Each row was made from one path, in order. Every step used is in the known rows, and no mark comes twice. Write each row's path.
(in the rows, 128 means zero)
Known rows:
tugoza/tefu/nugiv/sebo/fused: [ 93 127 132 143 101 116 132 120 118 183 120 154 131 136 143 130 105 144
 137 162 120 147 126 128]
nugiv/sebo/fused: [ 98 118 161 133 152 122 142 115 130 182 123 149 133 121 145 134 118 133
 121 159 134 140 122 124]
marop/tugoza/tefu: [145 133  84 124  89 129 146 128 128 167 130  94 129 140 104 128 142 138
 109 129 147 108 126 129]
sebo/nugiv/kage: [110 128 129 141  90 129 104 138 130 118 123 130 132 121 128 132 113 120
 146 114 137 110 131 127]
tugoza/tefu/nugiv: [123 137 100 138  80 123 117 132 116 128 124 134 126 143 126 123 114 138
 144 131 114 137 133 132]
sebo/nugiv/tefu: [137 130  96 138 116 110 113 121 120 120 127 118 123 135 129 126 145 129
 149 136 108 122 132 131]
tugoza/marop/nugiv: [136 111 121 112 161 141 135 131 125 138 122 139 122 124 135 135 122 133
 114 133 133 147 133 120]
tizamat/sebo/nugiv/kage/dogat/tefu/tugoza/marop: [143 106  56 109  91 147 147 144 127 122 117 146 124  96  85 118  86 136
 170 110 133 100 161 121]
kage/nugiv/marop: [136 121  84 135 131 118 133 131 128 124 123 119 121 128 130 136 128 145
 147 131 134 143 131 140]
dogat/tefu/tugoza/marop/nugiv/sebo/fused: [115 113 119 123 157 139 178 121 124 196 118 154 125 105 116 124 103 138
 143 152 131 154 129 137]
kage/dogat/tefu/nugiv/marop/tugoza: [148 132   4 118 113 140 147 137 123 103 112 114 115 116 109 120  98 139
 126 130 137 136 157 130]
fused/sebo/nugiv: [114 128 142 133  70 106 135 119 124 101 134 105 127 118 138 133 140 134
  95 131 110 123 127 148]
tefu/tugoza: [125 125 106 135 130 120 149 116 126 143 125 123 129 130 117 119 109 137
 148 118 127 131 128 131]
kage/nugiv/marop/tugoza/tefu: [154 125  40 131  92 121 151 131 128 163 126  84 122 140 106 137 143 154
 127 132 152 122 128 140]
dogat/tefu/tugoza/marop: [147 119  94 123 131 140 159 127 127 137 126 133 122 119  87 110 109 141
 156 110 117 124 134 155]
sebo/fused: [114 113 153 130 134 120 138 117 132 156 127 121 133 129 133 132 114 132
 115 142 131 137 122 130]
dogat/kage/nugiv/tefu/tugoza/marop: [138 106  53 136 164 141 157 118 136 184 133 134 114 153 100 124 129 159
 202 125 134 133 143 144]
sebo/nugiv: [126 129 133 138  89 128 116 131 124 109 128 128 128 128 132 129 129 131
 128 126 122 119 132 126]
dogat/tefu/nugiv/sebo: [110 155 103 138 103 144 126 142 118 129 122 168 122 106 129 117 116 123
 168 151 111 146 139 139]
marop/tugoza/tefu/nugiv: [132 140  64 133  75 133 131 130 122 153 123 107 125 140 117 122 117 141
 128 134 134 130 135 126]
tizamat/sebo: [140 134 110 111 129 132 129 126 129 141 128 125 129 112 130 122 134 123
 140 141 124 135 138 108]
tefu/tugoza/marop: [134 103 108 124 157 131 150 114 128 149 122 136 125 134 111 118  99 151
 141 110 123 131 133 136]

Write each row's path:
[155 128  51 123 125 112 147 115 127 161 122  83 127 144 108 125 138 143
 107 120 145 117 129 134]	nugiv/marop/tugoza/tefu
[107 135  95 142  82 124 106 138 122 135 119 136 129 136 122 125  99 126
 163 119 129 127 132 132]	tugoza/tefu/nugiv/kage
[116 112 109 122 178 138 160 119 120 178 116 164 124 119 136 128 106 144
 142 141 134 152 136 117]	tefu/tugoza/marop/nugiv/sebo
[117  99  84 121  71 123 168 133 127  99 124 125 121 103  88 127  91 144
 126 102 125  96 146 162]	fused/sebo/nugiv/kage/dogat/tefu/tugoza/marop
[103  98 134 123 184 130 169 107 125 207 114 156 128 120 141 132  93 148
 128 153 139 161 128 119]	tefu/tugoza/marop/nugiv/sebo/fused
[156 111  59 117 147 117 134 106 121 153 121 124 121 125 113 110 121 146
 174 131  98 132 147 119]	tizamat/sebo/nugiv/tefu/tugoza/marop
[110 125 102 124  42 121 146 145 127  78 130 117 124  97 105 138 120 121
 113 120 131  94 140 154]	fused/sebo/nugiv/kage/dogat/tefu
[129 128  49 149 136 133 156 119 133 179 135 123 119 149 107 126 138 146
 210 131 139 134 138 141]	dogat/kage/nugiv/tefu/tugoza
[133 109 100 119 163 136 155 120 123 151 119 136 123 127 125 126 104 142
 135 122 132 149 134 122]	tefu/tugoza/marop/nugiv
[ 84 125 142 140 139 126 128 119 124 168 117 163 129 123 157 129  94 137
 141 164 120 162 132 120]	tefu/nugiv/sebo/fused
[113 116  94 116 133 140 133 149 126 119 117 141 127 114 134 148 102 117
 125 129 162 126 141 101]	marop/nugiv/kage/dogat
[102 131  98 137  98 128 145 119 124 208 119 128 130 134 133 128 108 147
 121 165 139 142 129 121]	marop/tugoza/tefu/nugiv/sebo/fused
[123 116  90 114  88 136 117 146 129 112 119 140 130 106 126 136 106 123
 142 129 144 105 155  94]	tizamat/sebo/nugiv/kage/dogat
[123 129  58 124 105 142 162 149 123 123 117 134 125 101  99 132  94 116
 162 119 156 120 142 124]	marop/nugiv/kage/dogat/tefu/tugoza
[101 116  83 129 113 138 112 147 126 102 113 156 125 123 132 134  73 129
 148 123 141 129 150 111]	tefu/nugiv/kage/dogat
[133 133  39 129 146 127 127 116 128 133 112 107 121 131 137 118 102 140
 128 128 133 156 143 125]	tefu/nugiv/marop/tugoza
[140 129  64 127  69  90 155 105 123 133 128  61 125 134 118 131 150 148
  74 122 128 113 127 153]	fused/sebo/nugiv/marop/tugoza/tefu
[119  90  75 112 162 141 155 135 126 141 111 148 124 121 117 138  74 140
 139 111 158 128 146 108]	tefu/tugoza/marop/nugiv/kage/dogat
[146 102  72 124 187 113 146 103 124 160 121 127 120 142 108 114 115 149
 163 119 109 134 134 140]	nugiv/tefu/tugoza/marop
[147 111  85 111 188 127 130 120 121 148 121 130 117 132 132 131 138 131
 137 142 118 149 133 123]	tugoza/marop/nugiv/tefu
[142 126  92 117  97 142 148 150 125  99 128 136 122 113 100 131 124 127
 126 130 132 108 143 134]	kage/dogat/tefu
